What can hang from each mark:
z_565: z_56 z_285
z_378: z_565 z_877
z_877: z_378 z_817
z_941: z_376 z_817
z_743: z_828
z_817: z_877 z_941
z_285: z_565
z_828: z_743 z_877
z_376: z_941 z_951

Every row comes from one small tree of marks. Brackets hold a mark, then the marks that hang from it, in the order of their numbers. Every link used is in the known rows. Which tree was each row made from?
(in the rows, 128 means zero)
Known rows:
{z_565 z_56}: [145 147  88  82 175 117 202  81 109 103  74 148 144 161 116 120 131 152
 103 142  96 157 144]
{z_877 {z_378 {z_565 z_56 z_285}} z_817}: [181 108  97 144 184 130 191 127 116 131 143 116 148 131 177 103 105 117
 141 136 132 139 184]
{z_376 {z_941 {z_817 {z_877 {z_378 z_565}}}} z_951}: [ 92 212  99 116 148  89 116 123 158 108 125 138 121 157 143 139 119 117
 127  78 163 145 159]
{z_941 z_376 {z_817 {z_877 {z_378 z_565}}}}: [131 173 141  91 148 119 182 127 134 132 103  82  94 171 171 160 133 166
 140  99 105 145 108]
{z_378 {z_565 z_285}}: [121 146 112 111 137  94 172  91 112 101  94 147 150 160 146 125  90 137
 112 131 109 150 149]
{z_743 {z_828 {z_877 {z_378 z_565} z_817}}}: [140  97 106 140 196 113 173 141 105 112 174  75 160 134 179  72  83 107
 178 106 123 145 119]
{z_828 {z_877 {z_817 {z_941 z_376}}}}: [142 141 117 103 195 132 197 149  96  96 143  69 129 150  88 146 120 147
 132  95 116 137 133]
{z_817 {z_877 z_378}}: [121 147  67  77 151 119 187 112 130 116 103 107 139 178 113 137 109 156
 123 110 136 108 102]
{z_877 z_378 z_817}: [155 134  89 101 198 125 205 154 117 112 125  73 164 165 140 129 131 148
 154 130 127 136 127]
{z_376 {z_941 {z_817 z_877}}}: [ 89 188  99  97 153  91 157 103 116 105  76 167  94 197  80 149 116 135
  92  97  99 144 131]
{z_376 {z_941 {z_817 z_877}} z_951}: [ 91 226  84 103 151  91 131 113 137  87  91 169 114 178  76 145 134 121
 105  95 142 146 153]
{z_743 {z_828 {z_877 {z_817 z_941}}}}: [119 100  99 134 190 113 184 127  90 112 153 102 141 150  79  82  93 118
 148  97 120 125 120]
{z_376 {z_941 {z_817 {z_877 z_378}}} z_951}: [103 213  82 114 164 105 133 136 156 115 113 145 129 168  98 146 136 125
 125  91 168 131 148]
{z_285 z_565}: [121 146 116  82 147 117 186 107 108 110  58 126 128 167 131 125 131 158
  98 145  91 126 113]
{z_285 {z_565 z_56}}: [147 133 105  92 164 133 193  87 102 119  56 149 115 147 137 110 137 149
  88 154  87 134 141]
{z_817 {z_941 z_376}}: [114 164 125  70 166 109 207 100 114 116  85 100 136 177  93 164 142 181
 114 101 118 141 126]
{z_743 {z_828 {z_877 z_378 z_817}}}: [158  97  93 139 214 130 192 157 102 122 161  84 167 143 134  81  99 113
 175 117 126 133 106]
{z_828 z_743 {z_877 z_378}}: [143 138  78 103 199 140 163 139 123  84 172 111 170 129 128 109  98 140
 139 112 132 141 101]
{z_378 {z_565 z_56}}: [132 148 103  85 161 101 184  66 112  94  89 141 137 154 160 110 119 146
 106 130  94 174 155]
{z_817 z_941}: [100 150  96  81 153 103 195  90 116 109  88 125 145 177  78 139 121 169
 110 109 121 133 129]
{z_378 z_565 {z_877 {z_817 {z_941 z_376}}}}: [113 144 162 117 181  81 170 112  99  98 134  50 111 175 180 155 134 152
 144  98  99 160 155]
{z_817 {z_877 z_378} {z_941 z_376}}: [116 152  98  74 157 126 197 115 135 139 115  84 121 178  94 166 130 175
 123  77 152  96 111]
{z_828 z_743 z_877}: [126 149  85  93 186 127 165 119 105  63 147 133 150 139 110 108  95 138
 117 116 105 152 106]

Write each row's tree:
[130 208 124  96 147 122 155 131 158 119 116  88 111 153 167 158 141 150
 150  99 147 143 130]  {z_941 {z_376 z_951} {z_817 {z_877 {z_378 z_565}}}}
[131 114  74 129 135 122 168  76 131 154 138 147 113 141 115 114  81 135
 105  90 163  94 168]  {z_817 {z_877 {z_378 {z_565 z_56 z_285}}} z_941}
[155 124 108 115 224 154 188 175 116 102 204  54 141 129 121 133 125 145
 161  81 148 123 128]  {z_828 z_743 {z_877 z_378 {z_817 {z_941 z_376}}}}
[128 219 109  83 149 124 174 127 136 101  78 118 106 168 101 167 156 154
 126 114 122 142 122]  {z_941 {z_376 z_951} {z_817 z_877}}
[169 108  87 144 189 144 151 114 116 108 189 152 148  96 165  82  77 111
 126 120 138 145 160]  {z_828 z_743 {z_877 {z_378 {z_565 z_56 z_285}}}}
[127 179 133 120 190  98 160 134 118  90 138  66 137 159 132 161 161 143
 151 105 141 142 164]  {z_378 {z_877 {z_817 {z_941 {z_376 z_951}}}}}
[121 141 133 119 176  76 157 110  96  71 126  76 130 169 199 127 116 129
 143 125  77 166 145]  {z_378 z_565 {z_877 z_817}}
[159 131 101 140 143 133 171 100 129 153 113 156  91 142 144 118  98 128
 114 121 118 130 156]  {z_941 {z_817 {z_877 {z_378 {z_565 z_56 z_285}}}}}
[147 159 140 120 141 127 176 132 131 150 110 111  93 164 159 158 111 150
 127 107 121 130 130]  {z_941 z_376 {z_817 {z_877 {z_378 {z_565 z_285}}}}}
[127 123  84 117 201 132 176 148  97  73 188  98 135 139  84 105  95 128
 134  92 122 127 131]  {z_828 z_743 {z_877 {z_817 z_941}}}
[150 124  73 122 142 126 169  87 125 136 121 151 119 141 148 110  87 124
 109 115 140 114 162]  {z_817 {z_877 {z_378 {z_565 z_56 z_285}}}}
[142 146 102 110 154 128 179  96 131 134 107 128  93 151 158 119 118 144
 122 115 105 144 139]  {z_941 {z_817 {z_877 {z_378 {z_565 z_56}}}}}
[135  89  95 146 201 127 188 150 108 136 177  79 160 138  98  85  95 118
 169  90 147 113 115]  {z_743 {z_828 {z_877 z_378 {z_817 z_941}}}}
[129 116  95 130 200 130 157 154 119  92 225  69 146 119 152  99  86 126
 162  77 145 129 135]  {z_828 z_743 {z_877 {z_378 z_565} {z_817 z_941}}}
[144 173 123  85 162 135 202 139 132 141  89  89 103 179 126 171 147 171
 132 112 107 135 100]  {z_941 z_376 {z_817 {z_877 z_378}}}
[ 93 176 111 110 148  88 139 114 139 120 112 133 102 178 145 141 106 132
 116  81 120 146 140]  {z_376 {z_941 {z_817 {z_877 {z_378 z_565}}}}}
[151 124  92 122 206 132 160 159 116  73 209  70 155 121 188  97  88 116
 165 103 126 147 129]  {z_828 z_743 {z_877 {z_378 z_565} z_817}}
[142 207 108  94 162 140 176 146 151 129 104  95 119 159 122 168 158 157
 147 108 151 131 118]  {z_941 {z_376 z_951} {z_817 {z_877 z_378}}}
[137 112 109 144 162 113 181 139 121 138 157  92 151 150 140 122  92 127
 150 102 153 113 168]  {z_877 {z_378 {z_565 z_285}} {z_817 z_941}}
[151 126  99 119 190 128 168 151 117  89 170  64 157 132 172 113  90 120
 159 108 123 147 129]  {z_828 {z_877 {z_378 z_565} z_817}}
[112 197 112  79 160 109 179 110 139 103  97 108 155 160  89 162 154 170
 128 104 159 140 145]  {z_817 {z_941 {z_376 z_951}}}
[ 91 141  85  87 130 103 167  89 138 127 132  99 121 171 126 134  91 158
 126  72 153 103 122]  {z_817 {z_877 {z_378 z_565}} z_941}
[105 131 133 128 170  76 155 103 100  90 141  72 123 172 164 128 109 138
 139 102 100 149 155]  {z_378 z_565 {z_877 {z_817 z_941}}}
[130 136 101 105 182 123 149 126 127  79 181 102 159 121 175 101  86 137
 144 102 127 152 112]  {z_828 z_743 {z_877 {z_378 z_565}}}
[134 138  75  89 154 119 175  79 132 120 114 123 119 153 164 114 107 141
 118 106 129 128 140]  {z_817 {z_877 {z_378 {z_565 z_56}}}}
[143 102 125 170 171  95 158  90  93 117 146 124 107 143 154 109 101 114
 118 117 108 143 200]  {z_378 {z_565 z_56 z_285} {z_877 {z_817 z_941}}}
[136 136 109 119 149 108 172 113 129 127 115 123 165 151 164 127  94 141
 133 126 136 135 144]  {z_877 {z_378 {z_565 z_285}}}
[144 137 119  97 199 130 217 155 120 134 133  51 150 166 124 161 151 167
 156  98 143 124 137]  {z_877 z_378 {z_817 {z_941 z_376}}}
